In the rows, 128 means zero.
Known rows, with every step that occurs
zeto/zegit/fili/rufop/rolo/kido/fanad/bateb: [102 110  93 132 125 114 128 176 182 159 136 139 133 138 156  43 163 137
  87 132 149 132 151 200 114 137 167 135 124 141 146 100 178 111 105 137
 109 128 136 177 130  84 174]
fanad/bateb/fili/zegit/tubuli/rufop: [132 147 164 164 120 154 167 125 144 162 136 111  99  79 114 108 135 174
  66 147 159 120 140  96 108 116 151 133 144 148 118 102 136 149 136 171
 117 108 109 118 122 110 138]
volak/zegit/tubuli/rufop/fanad/bateb: [107 136 115 154 106 156 146 150  98 114 140 102 112 131 103  85 121 149
 139 113 142 138 140 134 131 153 147 120 125 129 110 138 182 153 161 125
 101 163 144 154 149 111 102]
bateb/fili/zegit/kido: [126 120 139 104 115 129 144 152 139 147 119 117 119 100 134 120 152 189
 134 139 146 126 124 109 127 135  91 108 135 142 136 132 117 114 126 143
 151  92  84 132  71 118 121]
zegit/zeto: [165 108 135 127 114 135 111  99 135 100 132 138 146 147 107 230  82 133
 146 119 160 183 120 118 138 130  78 140 162 120  93 145 128 126 119 105
 152 105  80 124 113 110  54]
volak/zegit/fili/rufop: [155 122 118 130 136 147 193 127  89 128 113 123 111 133 121 153 136 112
  80 127  94 118  74 135 112  84 127 140 117 139 133 149  83 155 134 130
  86 161  93 142 150  95  52]
rolo/kido/fanad/zeto/bateb/fili/zegit/tubuli: [ 80 131 143 130 115 152 136 144 210 175 137 142 128 107 155 113 159 146
 126 147 166  77 177 149 135 156 109 138 127 129 120  92 137  87 118 134
 149 102  98 122 131 137 192]
kido/rolo/fanad/zeto/bateb: [ 88 131 111 162 130 132  98  73 172  88 145 123 124 134 172 158  85  62
 124 103 163 158 181 160 125 139 141 127 145 125  98 103 127  72 123 102
 178 114 175 128 131 216 163]
kido/rolo/fanad/zeto/zegit: [106 126 118 149 124 126 100  82 176 137 153 124 114 116 142 149 128  89
 135 149 120 187 146 162 126 120 147 116 144 101 156 113 130  75 132 137
 180 104 171 146 147 193 122]
tubuli/rufop/rolo/fanad/zeto/zegit/bateb: [118 126 103 193 148 119 116 144 184  93 151 125  91 125 104 130 117 133
 147 142 156 200 128 169 123 130 161 156 146 125 117 161 169 122 126 125
 163 112 131 136 164 124 119]
tubuli/rufop/rolo/fanad/fili/zegit: [113 145 161  98 102 137 123 158 109 201 111 122  90  78 126 108 143 110
 111 132 100 107 102  84 109 131 165 146 128 136 172 127  91 122 135 130
 123 104 149  67 107 109 150]
zegit/rufop/rolo: [161 102 106 138 144 107 129 139 112  78 100 133 175 161  92 129 105 131
 141  86 113 157  67  93 107 129 125 135 131 136 113 155 117 173 121 135
 101 131 114 123 122  62 106]
gitof/rufop: [163 136 148 142 133  99 146  81  98  89 147 179 156 124  89 175 108 110
 115 115  95  96 113 140 133  85  80 130 166 131 130 139 106 123 131 179
 104  97 113 121 136  78  83]
kido/fanad/fili/rufop/rolo/zegit/tubuli: [111 140 113 169 126 144 129 200 148 136 107 145 126 141 127  85 171 132
 121 167 130  73 111 161 128 122 138 162 129 115 187 118 124 135 133 142
 134 147  73 116 188  67 136]
volak/zegit/kido: [139 110  68 165 108 145 143 136 119  71 120 118 118 143 129 153 132 151
 148 134 138 174 109 116 130 132  60 107 123 100 146 182 135 118 145 118
 135 138  85 158 129  96  19]
kido/rolo: [171 125 155 152 128  90 133  82 117  90 114 118 160 133 154 134 107 113
 100 112 153 118 165 109 114 102 101  86 128 130 116 105 108 108 120 107
  99 113 124 160  96 152 136]
fili/zegit/fanad/kido/rolo/rufop: [132 103 154 148 144 145 137 152 154 157 138 117 141 117 119  67 117 157
 108 179 147 106 168  93 128 152 130 103 109 173 169 135  86  80 121 178
 101  81 132 161 137 107 147]
fanad/kido/rolo/zegit: [134 135 148 145 121 119 108 122 130 148  95 130 132 111 142  92 148 112
 112 164 125 124 164 101 140 143 121 113 138 129 172 111  96  95 128 146
 147 101 149 155 138 148 125]
fili/zegit/bateb/fanad: [189 133 142 112 132 104 144 107 129 147 146  95  96  99 127 151 122 134
 172 115 152  96 162  78 127 127 122 147 126 154  64 143 162 112  98 153
 115  86 117 102 105 147 147]
volak/zegit/zeto/bateb/fili: [113 110 118 105 140 174 142  65 151  74 148 132 144 146 145 167  95 122
 136 131 160 109 139 172 147 103 114 134 133  83  76 105 126 126 105  96
 165 165 128 164 101 197 122]
rolo/fanad/fili/rufop/tubuli: [128 153 148  67 121 124 126 159  78 137 125 127  92 132 142 109 166 112
 144 140  91  73 109 140 157 104 157 149 110 114 157 112 121 168 166 115
 101 173 112 100 145 102 151]
zegit/zeto/bateb/fanad: [158 121 103 118 140 144 115  53 150  97 157 109 122 144 151 195  84 106
 160 100 173 142 155 134 143 119 123 164 147 118  63 114 162 111  86 132
 156 122 143 112 110 195 124]
tubuli/rufop/rolo/kido/fanad/bateb/fili/zegit: [115 139 186  67 134 126 140 149 151 230 111 124 125  80 115  41 164 163
  84 135 142  76 168 125 126 143 171 130 124 149 128 107 121 103 122 153
 109 105 150 127  69 118 226]
fili/rufop/rolo: [160 134 158 100 183 102 139 142  72 114 102 152 127 152 105  94 162 109
 105  89  98  98  83 160 145  96 149 146 140 108 137 165  83 152 144 143
  97 153  94 128 125  92 132]
zegit/fili/rufop/fanad/zeto: [ 93 135 155 100 137 130 135 148  95 184 135 117 131 126 104 155 116 132
 132  87 103 158 106 161 126 164 142 128 131 180  96 149 117 153 160 121
 124 135 141 106 138 160 127]
fili/rufop: [173 142 164 103 160 112 151  94  72 118 131 139 104 124 125 138 147 107
  76 114 103 111 104 138 143  66 128 131 141 124 121 137  86 134 144 143
 119 135 100 140 134 129 104]
tubuli/rufop/rolo: [161 144 145 138 156 108 130 113  91 100  93 135 130 140  87 112 125 129
  91  89 133 152  93 124 120 104 148 141 141 120 141 157  99 164 139 142
  97 143 125 113 114  93 109]
zegit/bateb: [170 121 117 165 119  93 134 120 133  37 144 132 119 137 132 166 107 131
 147 116 170 140 141 117 120 110  86 121 135 135  73 144 164 138 114 102
 125 108  78 157 132 110  97]
zegit/fanad/rufop: [125 110 105 156 136 142 137 141 126  92 183 116 115 139 144 197  99 127
  91 126 139 173 116  92  85 165 127 116 116 151 106 110 149 122 115 138
 127 132 104  95 146 126  69]
volak/zegit/rufop/rolo/kido: [143  96  89 120 139 130 120 142 137  89  72 166 156 174 102 107 141 132
 146 124  87 141  82 110 125 123 121 150 108 108 145 199 119 146 136 129
  84 149 139 122 137  60 110]
rolo/zegit: [161 145 126 117 104 123 109  94 112 101  83 141 120 121 104 160 142  95
 127 154 109 138 116 104 133  97 112 128 147 103 162 138  92 104 138 147
 164 125 124 126 146 129  78]
volak/zegit/zeto/bateb/fanad: [156 116  89 125 141 163 128  55 141 102 153 102 117 146 142 195  89  97
 169 107 160 139 152 132 152 123 117 164 135  96  69 139 154 102  95 123
 150 146 147 120 124 192  96]
bateb/zeto: [166 140 129 118 127 100 134  35  87 111  94 133 133 113 149 182 109  98
 163  78 112 119 132 114  97  96  93  84 126 128  92 153 109 147 123 150
 131 148 155 120  95 193 103]
kido/fanad/fili: [116 129 113 124  86 115 112 114 121 137 173 119 142 108 184 141 116 110
  96 118 150 113 146 130 100 120 101  95 110 134 131  64 154 133 104  86
 125 118 135 140 118 153 138]
volak/zegit/fanad/fili/rufop/rolo/kido: [103 108 113 100 160 149 131 191 124 123  97 169 116 168 125  86 169 132
 117 146  93 102  93 171 141 122 157 169 112  94 166 182 112 138 142 119
  85 163 111 125 142  81 131]
gitof/rufop/fanad/rolo/zegit/zeto/bateb/fili: [ 75 133 140 111 152 161 125 118 146 121 146 151 161 148 110 138  92 142
 148 144 132  90 135 191 158 125 151 152 154 102 103  98 132 135 112 107
 178 148 153 127 105 182 178]
tubuli/rufop/rolo/kido/fanad: [144 147 132 115 127  94 109 112 154 135  97 141 145 151 109  81 132 139
  91 119 170 123 160 151 127 110 130 146 112 145 161 125 128 106 119 119
 101 122 141 135 117  82 154]
bateb/fili/rufop/rolo/kido/fanad/zeto: [ 94 137 161  84 166 116 111 128 161 215 141 142 147 122 124  98 141 136
  90 121 136 105 173 189 131 152 153 133 120 160 107 133 125 103 137 140
 135 116 151 117 118 164 218]
zegit/kido: [143 117  89 157 108 113 123 132 130  64 127 125 124 142 143 153 127 166
 134 121 158 180 114 121 119 123  70 107 141 134 135 145 144 131 131 131
 148 104  80 144 107 102  63]
kido/rolo/zegit: [164 137 146 145 118 112 115 102 128 112  72 126 144 123 122 126 131 103
 112 162 128 122 152 107 127 100 120 114 140 117 164 123  86  86 131 128
 141 121 134 142 130 140 121]
rolo/fanad/fili/rufop: [125 143 141 101 133 133 135 121  84 138 153 136  84 115 159 120 136  95
  86 144  89  81 100 142 117  71 170 147 125 139 149 110 107 148 140 133
 133 135 139 104 143 150 140]
zeto/zegit/bateb: [156 110  96 178 125 103 131 117 160  35 156 137 108 133 138 152 136 129
 154 137 156 177 123 154 136  95  97 122 140  92 110 133 171 124 106 105
 148 119  88 189 151 120  81]

Rows
[ 95 147 113 150 120 150 122 158 120 142 106 147 113 162 113 106 147 153
 130 141 102 139 123 110 137 139 145 132 106  90 160 169 153 155 161  93
  96 155 153 106 143 116 130]  volak/zegit/tubuli/rufop/fanad/rolo/kido
[165 137 113 159 129 102 131  88 125  93  79 129 118 111 130 166 108 117
 191 118 131 121 145 121  99 107 102 110 128 140  90 180 132 136 116 140
 153 145 136 124 126 166 113]  rolo/zegit/bateb/zeto
[ 90 118 138 142 155 160 107 148 151 118 116 131 129 152 140 112 116 119
 144 134 160 160 148 186 192 157 132 169 153 115 126 120 111  95 119  85
 178 144 134 163 146 152 128]  fili/rufop/fanad/kido/rolo/zegit/zeto/bateb
[145 133 117 144 127 115 124 102 122 137 187 117 132 119 165 155 117 107
  73 109 137 142 148 101  87 147 105  93  93 159 118  94 150 101 111 128
 119 140 138 102 145 139 115]  kido/fanad/rufop
[150 139 126 111 130 117 104 135 107 105  60 150 134 143  85 118 157  98
 143 138 101 122  98 127 138 114 135 143 147  93 176 163  85 117 141 149
 147 143 117 115 141  98 104]  rufop/rolo/zegit
[145 134 134 112 147 111 110 119 129 102  71 173 124 157 104  93 153 141
  96 118 117 142 107 134 128  98 145 155 128 117 161 176 110 148 141 143
  90 137 144 106 117  88 141]  tubuli/rufop/rolo/kido
[134 129 114 134  94 100 118 111 138 129 169 109 140 114 152 107 115 113
  99 107 181 127 195 136 112 144 118  92 135 144  93  78 185  97 113 126
 134 102 132 176 111 128 147]  kido/fanad/bateb
[101 130 103 109  99 125  98 140 109 107 137 142 114 138 159 118 119  89
 142 127 103  88  99 128  93 116 163 139 118 122 162 110 136 156 125 118
 131 130 157  85 124 142 149]  rufop/rolo/fanad/fili
[138 101 123 135  91 129 139 147 139 181 141  98 160  82 132 150  99 141
 111 123 121 161  99  44  92 149 103 115 115 177 112  96 126 132 102 110
 120  86 129 119 118  80 121]  kido/fanad/fili/zegit/rufop
[101 141 124  99 120 110  97 133 114 135 138 145  98 143 134  77 143 100
 157 121 121 100 134 108 138 169 150 147 129 138 167 118 127 140 130 167
 146  89 160 123 133 127 122]  rufop/rolo/fanad/kido
[145 139 146 132 130 120 111 108 132 171 103 112 125 107 143  89 144 116
 124 165 126 106 176  91 139 145 140 126 133 140 159 108 113  96 117 168
 143  97 169 135 132 174 146]  bateb/fanad/kido/rolo/zegit
[ 74 132 144  78 145 144 123  72 132 104 158 127 144 132 150 127 109 120
 139  95 144 103 151 190 140 129 143 111 128 120  68  86 134 139 125 108
 166 154 173 147  96 250 194]  rufop/fanad/zeto/bateb/fili
[116 119 126 156 157 116 130 157 145 104 167 127 100 125 115 131 141 141
 161 126 132 184 120 193 158 131 130 135 138 119  95 159 167 126 136 104
 153 134 109 171 168 144 118]  fili/rufop/fanad/zeto/zegit/bateb
[143 106 156  96 109 157 116 141 138 211 146 116 123  92 133 207 108 141
 152 132 134 148 123  87 134 162 104 150 148 133  96 136 132 115 105 115
 142  88 103  77  94 131 113]  bateb/fanad/fili/zegit/zeto
[124 135  87 139 118 145 123 184 126 139 129 105 140 156 104  91 145 160
 165 167 128 118 145 117 152 152 112  98  82 100 180 168 142 127 163 115
  92 171 108 133 152  60 130]  volak/zegit/kido/fanad/rolo/rufop/tubuli
[157 127 134 124 136 121 177 124  98 125 118 131 116 131 132 153 131 125
  68 116 111 123  78 139 105  78 135 140 132 165 125 120  90 166 123 140
  99 133  89 131 133 100  85]  zegit/fili/rufop
[ 85 136 111 114 138 123 126 150 126 176  95 156 118 153 149 102 161 143
 141 124  69 143  98 158 118 120 167 122 106 112 160 156 138 166 132 109
 110 161 178 114 115 158 163]  bateb/zeto/zegit/fili/rufop/fanad/rolo/kido
[146 134 128 102 123 120 119 140  88 111 142 127 117 137 146 155 160 118
 140 108  98 133 113  95 134 157 109 106  95 112 129 126 144 156 157 125
  85 181 110  85 147 103 116]  fanad/rufop/tubuli
[145 132 139 110 131 121 141 106 146  78 126 131 127 121 120 122 121 153
 140 166 150  71 146 140 120  89 135 129 128 134  92 110 142 146 111 133
 157 128 114 151 115 164 158]  rolo/zegit/bateb/fili
[142 147 119  95 115 102 104 107 112  78  97 138 114 169 100 119 113  82
 168 118 124  84 115 122 116 103 164 161 131 124 165 138 110 123 136 143
 138 122 142  93 121 108 122]  rufop/rolo/fanad
[ 91 113 142 118 148 160 120  96 179 118 141 133 148 131 166 111 109 139
 120 157 172 104 173 168 151 137 137 136 142 117 100  71 123 117  92 115
 182 126 149 170  99 212 177]  fanad/kido/rolo/zegit/zeto/bateb/fili
[110 113  95 198 130 147 140 133 169  99 130 129 139 141 149  69 144 153
 185 151 130 107 141 180 118 116 130  96 111 113 156 131 164 130 128 165
 120 166 139 171 170 143 143]  kido/rolo/rufop/fanad/bateb/zeto/zegit/tubuli
[164 122 122 128 107 117 123 152 127 106  71 103 166 143  97 127 124 143
 169 150 116 145 116  73 143 139 119 131 116 135 141 124 120 151 147 115
 100 153 114 128 144  56 121]  kido/rolo/zegit/rufop/tubuli
[132  88  86 172 126 137 124  95 165 116 157 118 155 113 115 185 100 130
 124 126 103 252  79 105 108 133 115 114 144 132 104 128 145 138 119 144
 161 106 148 148 159 128  74]  fanad/zeto/zegit/rufop
[101 165 137 171 121 127 128 153  86 147 141 109 121 143 108 129 112 153
 118 106 128 156 119  94 122 146 156 108 130 113 130 121 155 182 151  90
 117 137 138 103 124 138 133]  zegit/tubuli/rufop/fanad/rolo
[ 93 118 151  94 138 123 109 144 187 237 130 125 170 103 109 113 121 151
 116 121 136 137 162 130 115 188 137 129 118 180  98 134 129  97 125 137
 137  88 158 105 107 133 209]  bateb/fili/zegit/rufop/rolo/kido/fanad/zeto
[152 129 139 121 163 127 153 133  91 149 178 117  87 103 171 121 139 129
  94 129 108  83 117 141 121  85 159 147 120 151  87 123 151 165 115 138
 108 135 124 111 138 167 164]  zegit/bateb/fanad/fili/rufop
[133 120 105 128 126 132 116 148 148 134 103  92 146 136 132  91 131 140
 180 142 130 139 143  84 162 174 141 150 111 140 127 100 147 147 124 135
 114 145 155 129 149 104 157]  zeto/bateb/fanad/kido/rolo/zegit/rufop/tubuli
[ 99 104  91 116  92 155 132 153  77 112 147 110 152 133 133 134 100 133
 166 109  83 142  70 102 110 143 117 111  91 133 121 127 151 190 137  74
  99 170 163 128 142 132  95]  volak/zegit/rufop/fanad/fili
[104 134 179  78 100 127 134 170  77 198 134 145 129  80 117 123 149 126
 149 111  71  85  97 114 142 146 106 122 132 133 150 127 101 124 141 120
 100 111 133  95 110 103 139]  gitof/rufop/fanad/fili/zegit
[ 68 107  86 174 150 170 117 136 155  90 138 113 145 152 141 107 101 124
 157 113 149 174 155 190 151 169 112 107 112 123 116 169 129  80 148  94
 146 166 167 160 152 183 139]  volak/zegit/kido/rolo/rufop/fanad/zeto/bateb
[100 130 143 132  83 146 139 190 120 153 130 132 116 109 144 128 163 144
 163 127 119  87 106 104 129 154  95 125 122 118 149 111 135 144 139 113
 112 121  78 105 144  96 122]  rufop/fanad/fili/zegit/tubuli
[156 146 152 101 121  97 134 126  89  97 121 159 149 141  86 153 143 124
 168 116  97  84 118 141 170 115  84 136 143 107 145 136 120 148 158 151
  75 141  93 113 140  44 106]  gitof/rufop/tubuli
[102 155 147 138 132 103 124 147  65 148 155 145 153 146  96 141 109 125
 144  94  83 115 114 122 138 145 131 104 143 108 128 135 141 158 145 107
 110 122 150 105 112 126 141]  gitof/rufop/fanad/rolo
[123 120 127 151 135 155 133 162 138 152 151 120 129 128  93 138 105 143
 107 173 124 136 129  80 110 137 151 101 123 129 155 154 102 102 130 153
 125  94 115 114 133 105 132]  fili/zegit/fanad/rolo/rufop
[108 123 142  89 115 132 130 152 160 179 126  90 162 109 115 126 123 148
 162 117 145 135 145 106 153 183 121 129 110 149  91  92 135 131 133 104
 123 137 125 125 116  99 183]  kido/fanad/zeto/bateb/fili/zegit/rufop/tubuli
[123 133 173  68 126 135 146  90 130 147 124 129 120  88 147 124 150 112
 115 116 131  81 139 121 143 110 120 114 136 105 107  91  86  97 113 124
 148 117 127 140  76 178 168]  zeto/bateb/fili/zegit
[115 102  89 165 140 150 135 140 147  90 196 120 105 136 149 186 122 125
  97 143 129 204 101 123  98 154 135 116 118 116 136 101 156 109 109 140
 143 141 112 122 163 135  56]  zeto/zegit/fanad/rufop
[ 96 145 131 144 115 110 127 166 147 211 164  97 140 107 152 112 128 165
  97 134 164 127 172  99 110 166 125  82 124 126 128  88 155 110 109  94
 155  84 116 130  68 143 180]  bateb/fili/zegit/kido/fanad/rolo
[123 152 163 139 126 125 113 134 112 163  83 112 125 112 108  64 136 139
 113 160 130 137 156 106 149 147 149 128 130 150 181 117  96 115 142 138
 135 119 175 147 140 144 129]  tubuli/rufop/fanad/kido/rolo/zegit
[154 135 130 123 131 133 167 138 108 139  90 134 110 123 114 142 144 119
  73 148  99 124  75 137 109  77 148 155 138 160 156 128  77 147 128 151
 121 139  97 121 152  95  84]  rolo/zegit/fili/rufop
